Known rows, with every step that occurs:
N > X: [ 2.00 -4.32  1.15  0.28 -0.61  0.79 -4.75 -4.34 -5.18 -1.10 -1.88 -1.44
  1.22 -1.70 -0.17  3.10 -0.24  0.67  2.10]
X > R > Z: [ 0.53 -4.15 -0.66 -2.01  1.76  3.71 -2.08 -1.70 -0.95 -0.52 -3.48  0.69
  0.22  0.74 -1.16  4.43  5.08  0.79  2.86]
U > M > N > X > R: [ 2.45 -1.76  3.45  0.77  0.15 -0.34  0.71 -1.11 -5.09 -3.14 -1.18  0.56
  3.25 -1.88 -1.16  4.81  2.20 -0.17  0.10]
R > Z > M > N: [ 2.53 -1.44 -0.98 -3.51  0.18  4.35 -2.21  0.09 -0.85 -2.15 -0.20 -1.01
  1.12  0.48 -2.41  4.16  4.09  0.48  2.03]
U > X > R > Z > M: [ 2.56 -5.41  1.48 -2.69 -1.03  2.69 -2.08  2.03 -2.07 -1.19 -4.16 -2.36
  2.54 -1.15 -3.42  4.59  4.58  1.28  0.37]
U > X > R > Z: [ 1.82 -5.39  1.47 -2.35 -0.26  2.12 -2.45  0.81 -2.81 -0.80 -3.74 -1.85
  2.78 -1.19 -2.65  4.35  5.26  0.92  1.26]
U > X > R > Z > M > Q: [ 3.08 -4.99  1.10 -3.12  0.42  3.54 -1.51  1.80 -1.99 -1.74 -3.46 -2.62
  3.17 -0.41 -4.78  5.03  4.55 -0.02  0.34]
R > Z > M > U > X: [ 4.31 -4.36 -0.41 -2.12 -0.21  2.80 -4.65  2.66 -1.45 -0.81 -1.83 -2.55
  1.93 -0.66 -3.56  6.69  3.32  1.81  0.76]
Q > M: [ 1.37 -1.77  1.42 -0.21  0.70  1.54 -5.66 -1.08 -3.24 -1.32 -0.44 -4.47
  1.73 -2.18  0.60  6.53  2.71  3.63 -0.79]
R > Z: [ 1.43 -2.85 -1.26 -2.78  1.45  3.11 -5.02 -1.84 -2.23 -0.07  0.16 -1.30
  0.63 -0.21 -1.06  4.88  4.23  0.34  3.59]
D > M > U > X > R > Z: [ 3.14 -3.65  1.37  0.00  2.34 -0.37 -3.83  1.86 -6.51 -1.56 -3.78 -1.19
  3.98 -1.20 -3.13  8.03  2.74  0.15  1.78]
M > U > X: [ 4.82 -3.96  1.44  0.44 -0.33  0.15 -5.52  1.31 -3.95 -0.58 -2.15 -3.82
  3.33 -1.64 -2.68  6.52  1.89  2.04  0.72]
D > M: [ 2.27  0.14  0.67 -1.01  2.43  0.05 -5.16 -1.72 -7.19 -1.30 -0.73 -2.94
  1.97 -1.27 -1.14  5.82  0.73 -0.76  3.56]
N > M: [ 1.96 -0.12  1.61  0.84  1.41  0.26 -4.19 -3.28 -4.61 -1.39 -0.33 -1.28
  0.91 -0.75 -1.53  2.33  1.01  2.22  3.81]
X > U > M > N: [ 3.32 -2.25  0.45 -1.31 -0.97  0.11 -1.09  1.16 -6.12 -3.17 -0.06 -1.27
  2.23 -1.93 -2.18  4.49  2.33 -0.44  0.57]
U > X: [ 3.17 -3.18  2.06 -1.83 -1.22  0.72 -4.83  0.15 -4.70 -0.70 -1.30 -4.85
  3.14 -2.26 -2.19  4.14  2.41  0.98  1.37]
X > U > M > Q: [ 4.25 -3.16 -0.11 -1.63  0.91  1.01 -2.63  1.02 -6.05 -2.39  0.62 -2.87
  2.10 -1.59 -3.82  6.04  1.53 -1.49  0.77]
Z > M > Q: [ 5.02 -0.55 -0.56 -2.75  1.34  4.65 -3.55 -0.29 -1.32 -2.08  0.05 -4.59
  1.12  0.50 -4.38  5.16  0.82 -0.19  1.18]

Rows:
[ 3.13  1.00  2.48 -0.80  0.75 -0.07 -0.94  0.11 -4.46 -2.34  1.70 -1.35
  3.09 -1.89 -1.33  5.56  2.65 -0.13  0.89]	U > M > N
[ 3.47 -5.66  1.04  0.21 -0.34  0.04 -2.78 -1.64 -7.54 -2.62 -1.15 -1.30
  2.43 -2.39 -2.77  4.58 -0.43 -1.23  0.51]	N > X > U > M > Q
[ 2.75 -2.80  1.21  1.53  1.04  0.83 -6.18  0.33 -2.79 -1.11 -1.36 -3.89
  2.26 -1.95 -0.16  8.35  2.27  4.64 -1.43]	Q > M > U
[ 2.91 -6.11  1.29  0.58 -1.87 -0.77 -3.48 -1.36 -7.70 -2.14 -2.05 -0.89
  1.68 -3.00 -1.12  4.10 -0.37  0.07  0.39]	N > X > U > M
[ 3.89 -2.36  2.76  2.32  0.71 -1.29 -4.50 -0.33 -5.34 -1.57 -1.86 -1.88
  3.26 -1.50 -3.46  4.38  1.06  3.25  2.16]	N > M > U > X
[ 2.41 -2.90 -0.33 -2.54 -0.45  3.66 -2.18 -0.84 -1.89 -2.57 -0.94 -0.23
  1.41  0.09 -2.35  3.60  2.97  0.42  1.62]	R > Z > M > N > X
[ 2.39 -4.75 -1.09 -1.34  1.04  3.99 -2.03  0.77  0.31 -0.99 -4.67  0.41
  0.16  1.07 -2.39  5.98  4.28  2.01  1.22]	X > R > Z > M > U
[-0.15 -3.60  2.15  0.32  0.49  2.12 -1.23 -1.91 -3.17 -3.60 -2.42 -0.14
  3.04 -1.25  0.28  4.99  4.34  2.82 -1.27]	Q > M > N > X > R > Z
[ 1.86 -3.35  0.51 -0.40 -1.70  1.22 -1.12 -2.86 -6.08 -3.98 -1.68 -0.10
  2.39 -0.78 -1.11  1.52  1.16 -0.34  1.80]	M > N > X > U
[ 3.50 -1.48  0.94 -1.18 -1.88  2.81 -1.72 -1.25 -2.79 -3.49 -1.68 -1.83
  1.55 -0.47 -2.06  2.65  0.43  1.01  0.52]	Z > M > N > X
[ 2.37 -4.29  1.78 -2.91 -1.16  2.85 -0.41  2.01 -2.07 -2.35 -3.81 -1.67
  3.27 -0.60 -3.43  3.79  5.10  0.90  0.28]	U > X > R > Z > M > N
[ 2.80  0.39  1.17  0.25  3.63  1.60 -3.40 -3.69 -4.52 -2.20  0.93 -2.11
  1.93  0.33 -3.91  3.07  0.95  0.14  4.00]	N > M > Q
[ 5.34 -4.19  0.95 -0.47 -1.32  2.09 -3.36  3.18 -1.40 -1.59 -4.57 -3.38
  2.12 -0.70 -3.75  6.28  1.48  3.00 -0.90]	Z > M > U > X > R
[ 1.38 -3.06 -0.56 -2.64  0.73  4.75 -0.10 -0.07  0.21 -2.28 -3.74  0.84
  0.51  1.32 -2.05  4.00  5.04  0.99  1.68]	X > R > Z > M > N
[ 1.89 -2.50  2.89  0.03  0.71  0.23  0.75 -0.74 -4.60 -2.89 -1.03  1.60
  3.32 -1.63 -1.35  5.14  3.45 -0.34  0.37]	U > M > N > X > R > Z
[ 2.96 -2.25  1.10 -0.87 -1.50  3.23 -0.18 -1.06 -2.09 -3.74 -3.54 -0.69
  1.41  0.13 -1.99  2.60  1.14  1.17  0.25]	Z > M > N > X > R
[ 2.35 -7.21  0.45  0.73 -0.14  2.36 -2.41 -1.67 -2.36 -1.70 -5.52  1.40
  1.15 -0.13 -1.76  4.86  1.61  1.82  0.76]	N > X > R > Z > M > U
[ 1.37 -6.52  0.58 -0.48 -0.35  2.82 -2.17 -2.56 -2.55 -1.66 -5.08  0.97
  0.67 -0.37 -1.29  3.61  1.91  1.07  1.20]	N > X > R > Z > M
[ 2.54 -4.34 -1.17 -2.75 -1.33  3.55 -1.75  0.09 -2.98 -3.13 -1.59  0.01
  1.21 -0.07 -2.65  3.24  3.05  0.26  1.31]	R > Z > M > N > X > U
[ 3.29 -4.08  2.52  1.22 -0.03 -0.02 -5.92  2.02 -3.80 -1.53 -1.95 -5.07
  3.90 -3.01 -1.28  8.44  2.70  4.56 -2.50]	Q > M > U > X
